Each row comes from the steps of one path. Every step used is in the known rows, and no mark comes twice. Write the path behind each row, first mark first.
In the rows, 128 means zero.
Known rows:
ridol, fadid, kisu, ledi, mebi: [120 104 187 163 121  40 121  99 160 128  97 107 112 171 126 144  98  74
 156  81 126 205  94 149 117 144 127 133 135 140  88  72  88  68 128 130
 161 146 130 132 116 109 107 101]
fadid, leso: [123 123 159 143 124 120 110 116 133 124 112 112 118 117 129 120 131 126
 114 124  85 104 161 177  91 127 124 142 158 151 111 195  89 129 124 144
 139 130 136 132 101 138 125 153]
mebi, zata, zenib: [ 94 142 126 129 126 128 107 153 144 132 104 155 175 133 144 110 131 164
  68 115 133 121 186 146  82 138 164 152 114 170 126 124 129 112  95 138
  61 197 112 143 144 125 117  96]
zata, zenib, dugif, fosotik: [ 96 136 162 120 100 149 154  97 126  68 117 144 125 113  69 104 130 155
  44 114 105 133 159 129  80 146 136 127  79 147 137 152 106 120  59 170
  90 208 133 131 141 125 117 103]
fadid, kisu, ledi, fosotik, dugif: [124 106 193 185 202 103 133 110 149 129  95 111 132 110  64 113  55  86
 157  89 125 148  86 202 102 170 133 153 130 168 127  83  74  99 150 117
 152 160 133 140 137 123 128 143]
dugif, fosotik, ledi, mebi, zata, zenib: [114 120 145 127 109 164 156 108 129 105 117 160 142 140 117 126  94 108
 112 117 137 161 131 130  47  97 158 141 152 148 174 140 115 113 108 202
 104 179 151 114 169 106 106 114]
leso, fadid, kisu, ledi, fosotik, dugif: [117 125 211 186 142  95 144  85 190 123  91  80 122 159  83 121  71  87
 123 112 112 157  93 184 124 177 139 148 124 162 121  82  70  95 111  76
 143 184 119 120 121 168 116 195]
dugif, fosotik: [132 137 141 111 129 153 206 100 120  91 131 128 123 128 124 131  72 112
 127 122 148 142 132 143 115 116 133 138 115 113 171 147 114 154 108 217
 129 132 141 115 146 129 133 124]
zata, mebi, ledi, fosotik: [156 139 140 132 127 124 109 101 132 125 110 111 137 133  68  92 111  45
 199 139 139 157 138 154  93 121 124 143 125 181 125 109 107 149 145 119
 141 169 170 136 146 128  54 117]
fadid, kisu, ledi, mebi, zata: [112 109 172 172 184 112 105 128 156 151  90 124 138 129 130 119  73  84
 130  91 126 193  99 188  89 145 128 138 146 185 102  82  77 107 162 154
 141 166 152 143 130 122  99 133]
mebi, ledi, kisu, fadid: [ 91 104 113 117  70 122 113 106 152 156 103 138 202 177 121 107 104  92
 156 169  90 142 100 111 114 117 126  92 132 177 133  62 132 106 126 125
 133 136 108 140 148 125 112  87]
fadid, kisu, ledi, mebi: [116 105 176 169 184 114 110 116 149 149  98 121 117 123 125 122  74  78
 145  98 116 196  84 180  96 141 124 135 145 178 101  84  74 103 160 153
 155 160 161 139 126 119 100 140]
leso, fadid: [119 139 162 144  87 114 136  99 173 127 116  91 118 170 136 131 128 117
  99 140 113 142 121 127 140 140 131 131 128 133 119 113 111 111  94  89
 126 161 119 110 114 172 117 185]
zenib, zata, mebi, ledi, fosotik, dugif: [147 122 136 158 129 121 133  79 138 110  84 114 176 133  75  93 106  96
 206 103 132 149 144 143 111 175  79 185 115 171 136 116 112 104 143  94
 147 162 124 134 118 149  92 113]
mebi, ledi, fosotik: [ 92 108 119 153 131 103 113 114 136 129 107 149 186 134  48 102 100  75
 189 128  93 102 101 124 108 119 122 130 141 140 141 100 126 105 139 109
 125 151 107 134 153 142 114 104]
kisu, fadid: [122 130 168 136  80  97 132 126 162 165 118 104 117 176 119 156 125 113
 133 126 113 145 134 201 132 129 133 128 121 141 140  50 128 106  85 118
 144 116 124 132 116 128 119 141]
zata, mebi: [178 154 148 117 122 141 121 110 126 127 124  96  97 129 125 110 131  82
 157 141 165 177 159 158 106 125 128 142 119 172 117 129 108 163 136 131
 143 153 184 130 130 119  64 131]
kisu, ledi, fosotik: [120 103 163 175 158 103 120 132 136 143 106 147 136 109  51 101  60  70
 175  90 112 134  76 120  83 154 121 134 110 130 137  65 102  71 147 109
 146 127 142 123 116 129 114 104]
ridol, fadid: [128 122 153 136  82  50 131 105 145 114 116 114 123 175 131 150 137 109
 144 102 133 156 126 109 142 136 130 129 124 106 107 102 127  87 106 111
 140 123 109 122 119 116 123  92]
kisu, ledi: [130 101 154 165 153 118 117 126 136 147 114 145 154 115 106 121  77 101
 141 117 108 155  64 120  91 148 134 128 117 146 128  65 103 102 146 126
 146 123 141 131 112 125 124  89]
ledi, kisu, fadid, ridol: [110 123 152  98  44 129 122 121 142 161  96 106 115 203 157 107 104 122
 133 142 131 154 137 145 109 122 114  88 134 174 131  60 131  81 112 134
 150 121 135 129 124 115 126 138]
zata, zenib, dugif, fosotik, ledi: [ 98 125 163 131  96 151 134  98 127  69 115 152 138 116  59 107 141 159
  43 118 100 128 147 128  59 134 142 128 103 155 144 148 109 108  62 156
  87 209 129 129 150 117 119 102]
ridol, fadid, kisu, ledi, fosotik, dugif: [126 105 201 178 135  32 138  93 161 109  91 104 128 162  80 143  80  80
 166  75 134 172  95 166 122 175 141 144 120 135 109  69  89  68 119 100
 158 148 109 131 126 113 124 104]
ridol, fadid, leso: [123 117 175 146  80  42 120  99 149 110 105 101 116 166 132 146 140 107
 136 100 104 140 151 146 115 135 127 138 146 121  92 149 101  85 103 127
 149 126 113 125  98 121 123 110]
leso, fadid, ridol: [114 134 181 155  85 106 131  89 158 122  98  80 105 205 134 128 119 138
 101 136 117 141 110 173 123 120 126 143 169 154 117  92  99 104  99  97
 134 169 125 123 115 184 135 206]
ledi, mebi, zata, zenib: [ 93 140 122 119 111 135 107 147 143 142 105 155 127 151 158 115 124 100
 107  97 135 190 174 109  75 144 142 123 109 165  96 127 123 105 131 148
  90 190 166 126 142 112  57 114]
kisu, ledi, mebi, zata, zenib, dugif: [101 111 151 167 129 121 101 137 147 135  93 164 165 126 101 106  81  86
  99  84 109 199 100 104  55 169 131 113  94 173 104  69  99  97 147 135
 116 167 157 134 127 120  74  76]
dugif, fosotik, fadid, kisu: [139 138 170 111 176 148 198  69 124 108 120  65 117 115 113 124  58 114
 126 114 157 142 120 209 119 131 137 151 162 142 145 136  93 138 118 180
 135 162 147 122 165 120 141 130]
ridol, fadid, kisu, ledi, mebi, zata: [113 110 180 167 121  38 113 109 167 129  86 116 135 174 134 144  94  80
 140  77 136 203 109 154 112 147 133 137 138 147  88  70  93  73 128 131
 145 152 123 136 120 113 104  95]
dugif, fosotik, fadid, ridol: [138 139 166 110 154 147 196  66 108 103 114  67 117 139 112 120  58 134
 128 113 156 133 114 203 105 122 137 152 177 141 150 120 104 133 120 175
 136 158 153 125 163 127 151 126]
fadid, kisu, ledi, mebi, zata, zenib: [103 109 180 168 183 116 104 122 155 150  89 130 130 125 130 115  78  93
 120  93 116 193 108 187  74 143 140 148 138 196  98  82  74  95 142 157
 126 193 157 144 132 117  94 128]
kisu, ledi, mebi, zata, zenib: [104 108 149 161 142 122 105 140 144 158  97 165 154 130 128 110  74  83
 126  95 114 197  98 107  55 158 143 123 101 174 105  64  99  84 148 142
 117 167 167 132 123 113  74  80]
zata, zenib: [102 130 149 118 124 141 122 115 129 130 128 143 106 123 124 114 144 158
 100 132 102 125 153 128  81 129 159 149  99 158 117 131 115  84  69 135
  88 206 147 131 126 109 111 111]
fosotik, dugif: [141 130 147 144 151 135 177 103 131  91 122 118 161 128  83 137  87 132
 131 128 146 129 121 150 139 212 165 132  79 145 144 127 121 154 136  83
 127 144 106 129 154 119 134 120]

Which path is each row?
[119 128 189 149  79  91 122 119 167 165 107  94 111 169 120 153 129 111
 124 123  81 132 160 238 106 129 130 137 140 159 127  96 102 106  82 129
 152 120 128 135  97 134 118 158] -> kisu, fadid, leso
[138 114 147 131 115 159 165 101 121  98 128 142 146 130 102 135  93 118
 128 132 137 132 106 138  75  90 146 140 164 125 191 141 120 129 111 192
 129 138 132 117 160 116 141 122] -> dugif, fosotik, ledi
[103 140 109 125 114 130 111 155 143 141 109 147 137 153 158 121 115  87
 122  93 148 191 161 110  97 146 127 114 119 152 101 126 129 126 159 145
 107 154 157 124 140 120  64 123] -> ledi, mebi, zata
[144 119 133 133  86 127 114  83 145 141  84 108 172 158 125  94 119 103
 189 122 123 171 147 139 108 145  66 168 128 183 129  89 118  90 131 116
 153 146 130 138 104 144  88 110] -> zenib, zata, mebi, ledi, kisu, fadid
[123 118 175 149 114  43 126 100 155 113 103  98 115 172 133 149 125 103
 143  95 137 169 125 162 142 134 129 141 144 128  97 102 104  86 109 128
 150 146 108 130 124 115 127 118] -> ridol, fadid, kisu
[112 109 142 164 144 118 107 142 145 158  98 158 162 132 127 115  67  74
 136  92 121 199  87 107  70 157 132 117 109 164 110  63 104  99 170 139
 131 143 160 130 122 121  78  84] -> kisu, ledi, mebi, zata
[124 106 189 169 126  38 119  96 160 125  97 105 128 166 121 146 101  93
 147  88 124 180  92 159 125 141 131 140 141 136  97  71  92  73 117 126
 156 141 115 131 114 116 126  97] -> ridol, fadid, kisu, ledi
[116 124 158 137  51 143 147 102 137  59 104 133 170 137  40 114 113 120
  51 113 122 144 123 132  92 137 103  84 124 138 171 125 125 145 102 159
 137 129 105 128 155 134 131 116] -> zenib, dugif, fosotik, ledi, kisu, fadid
[101 107 126 162 143 108 138 103 139 110 105 145 204 133  24 104  80  75
 191 128 102 103  97 135 113 161 141 133 116 147 148  99 122 121 142  87
 124 159  99 134 166 138 117  99] -> mebi, ledi, fosotik, dugif
[127  97 124 131  75 153  69 128 132 141 116 151 159 144 120 104 146 130
 128 158 117 123  99  78  67  93 139 100 188 163 156 120 144  72 141  98
 134 132 118 123 152  99 133 117] -> fosotik, ledi, kisu
[150 136 147 111  81 132 102  92 143 143 100  98 144 159 121  93 116  56
 171 165 122 177 148 164  82 117 125 121 129 216 115 105  97 147 135 138
 151 161 175 140 131 121  51 114] -> zata, mebi, ledi, kisu, fadid, leso
[113 130 143 148  80 146 141 114 134  49 103 147 182 126  43 113 116 115
  40  91 133 153 135 121  82 142 108  96 131 135 159 151 124 163 125 165
 119 144 109 130 166 139 115 113] -> zenib, dugif, fosotik, ledi, mebi, zata
[ 87 101 124 120  70 119 106 102 154 153  97 133 200 171 120 105 106  90
 152 167  75 134 111 130 101 115 123  97 139 188 128  87 117 106 126 133
 137 140 110 140 139 128 109  98] -> mebi, ledi, kisu, fadid, leso
[ 94 152 140 128 123 138 129 126 142  97  94 130 190 121  99 101 118 164
  28  98 140 121 186 161  81 157 151 139 113 172 127 133 123 127  89 139
  61 208 107 142 162 131 120  87] -> mebi, zata, zenib, dugif, fosotik, fadid
[112 122 205 179 131  95 125  93 188 137  95  83 110 157 100 118  86  84
 121 113 106 156  97 174 122 151 127 147 140 157 117  82  73  85 108  91
 145 179 127 116 112 172 113 199] -> leso, fadid, kisu, ledi, fosotik
[113 129 136  89  46 132 129 128 152 163 110 114 123 181 158 109 110 109
 132 145 127 156 142 114 123 137 114  82 105 161 135  74 136  83 110 127
 144 114 131 122 124 108 112 125] -> ledi, kisu, fadid
[117 124 143 133  70 155 147 102 125  47 105 139 173 124  44 103 117 127
  48 110 126 134 120 105  92 137 100  84 127 132 170 152 124 151 117 162
 133 132 104 126 160 133 136 113] -> zenib, dugif, fosotik, ledi, kisu
[120 100 152 161 143 123 111 128 137 157 111 152 131 128 119 118  71  66
 155 102 111 199  69  96  76 153 125 111 108 154 107  66  98  92 167 135
 148 134 175 125 116 115  81  94] -> kisu, ledi, mebi
[ 87 145 130 120  99 142 132 136 140 108 102 157 137 144 129 109 110  98
  77  87 136 197 177 112  70 152 131 113  95 161 109 138 120 123 122 175
  89 192 160 125 151 117  60 111] -> ledi, mebi, zata, zenib, dugif, fosotik
[127 105 182 177 172 100 108 111 139 153  98 103 134  97  44  93  55  75
 171  87  99 118  81 157  74 166 124 142 142 147 115  80  87  62 147  82
 155 141 152 126 119 124 116 100] -> kisu, ledi, fosotik, fadid, leso
[143 120 119 131 101 137 113  84 134 127  87 117 177 142 127  84 122 109
 187 123 128 164 145 114 107 144  66 167 128 178 124 116 116 102 142 119
 150 152 130 137 109 146  92 104] -> zenib, zata, mebi, ledi, kisu
[127 102 180 177 174  99 109 110 128 151  92 102 132 117  42  93  48  87
 175  84 118 126  64 161  76 156 124 142 153 150 122  48  96  58 151  80
 154 144 149 130 129 127 125 101] -> kisu, ledi, fosotik, fadid, ridol
[120  96 151 140  51 136  68 123 142 158 100 135 149 184 117 116 139 134
 130 152 111 133  97 136  58  84 141 107 205 179 159  71 140  62 121  96
 145 132 122 130 148 102 136 132] -> fosotik, ledi, kisu, fadid, ridol
[115 137 185 155 117 107 132  92 184 129 106  75 106 168 136 131 120 112
  98 134 114 154 122 179 142 136 128 145 148 155 111 112  86 110  99 102
 131 179 119 120 116 173 122 210] -> leso, fadid, kisu
[118 122 197 175 129 101 128  91 187 138  95  83 121 162 125 129  95 100
 103 127 104 168  91 177 126 145 133 144 143 166 109  82  72  96 108 101
 140 177 126 121 111 170 120 193] -> leso, fadid, kisu, ledi
[105 109 134 163  85 138  55 142 142 126 102 170 170 144  92 116 160 121
  85 113 112 159 126 107  36 111 149 118 177 172 134 124 134  88 132 101
 101 180 134 130 161 107  91 112] -> fosotik, ledi, mebi, zata, zenib, dugif
[ 90 149 134 129 108 134 130 141 144  90  97 157 190 129 105 104 124 163
  29 101 134 126 191 145  79 150 148 138 100 164 135 137 125 136  85 160
  62 198 101 142 153 137 118  92] -> mebi, zata, zenib, dugif, fosotik
[123  97 144 133  50 140  71 129 146 159 109 141 156 169 115 118 146 123
 131 156 111 131 100 113  70  92 140 100 184 169 160  81 142  62 121  91
 141 127 117 122 148  98 129 122] -> fosotik, ledi, kisu, fadid
[134 122 180 144 203 121 109  80 137 164 104  48 123 110 107 111  76  99
 139 104 127 166  84 207 109 159 132 139 185 180  78  83  86  87 157  76
 147 176 161 138 151 106 114 121] -> fosotik, fadid, kisu, ledi, mebi
[ 92 138 137 143 102 138 113 141 142  93  94 164 200 127  94 105 132 165
  28 104 130 120 178 146  58 136 155 138 124 170 149 135 128 124  88 149
  62 203  99 142 163 130 120  92] -> mebi, zata, zenib, dugif, fosotik, ledi
[122 126 149 148  84 147 149 101 125  43 112 140 172 117  33 116 122 127
  47 104 126 132 120 129  95 135 108  99 131 126 169 151 123 162 114 159
 131 134 104 127 159 139 138 119] -> zenib, dugif, fosotik, ledi
[146 121 131 152 120 120 116  86 135 122  89 117 166 132  90  92 121  95
 206 103 126 149 146 135 106 146  64 185 131 164 132 115 116  96 141 107
 149 155 131 136 109 154  90 117] -> zenib, zata, mebi, ledi, fosotik
[123 119 139 130 108 157 158 113 131 102 118 154 150 141 115 130  85 100
 124 115 146 162 122 131  60  96 147 135 160 138 178 138 120 129 126 201
 120 151 148 113 169 111 111 120] -> dugif, fosotik, ledi, mebi, zata
[152 136 148 113  83 131 108  92 135 143  97  98 141 181 119  93 109  68
 176 164 139 186 131 169  83 106 125 122 142 219 120  73 104 144 138 135
 149 164 174 146 143 122  62 115] -> zata, mebi, ledi, kisu, fadid, ridol
[129 105 174 187 168 104 141 124 139 125 103 144 153 108  29 105  42  74
 176  89 120 132  71 131  87 196 140 132  86 138 144  65  98  86 149  85
 148 134 133 125 131 123 117  97] -> kisu, ledi, fosotik, dugif
[157 143 158 135 154 121 107  85 137 135 102  76 133 128  64  86 103  45
 198 136 144 160 132 194  93 126 125 153 153 200 111 104  93 142 151 103
 146 190 174 139 155 123  57 123] -> zata, mebi, ledi, fosotik, fadid, kisu
[100 137 177 124 114 147 150  81 117  72 104 111 122 126  64  99 121 167
  43 106 109 128 148 167  70 146 138 137 113 164 126 136 100 111  63 151
  95 219 137 137 151 124 128 105] -> zata, zenib, dugif, fosotik, fadid, ridol
[117 106 187 178 194 102 115 121 149 140  96 118 120 111  78 110  68  84
 159  90 118 148  90 195  98 142 121 150 148 162 123  84  76  88 146 132
 155 155 140 140 127 130 126 145] -> fadid, kisu, ledi, fosotik
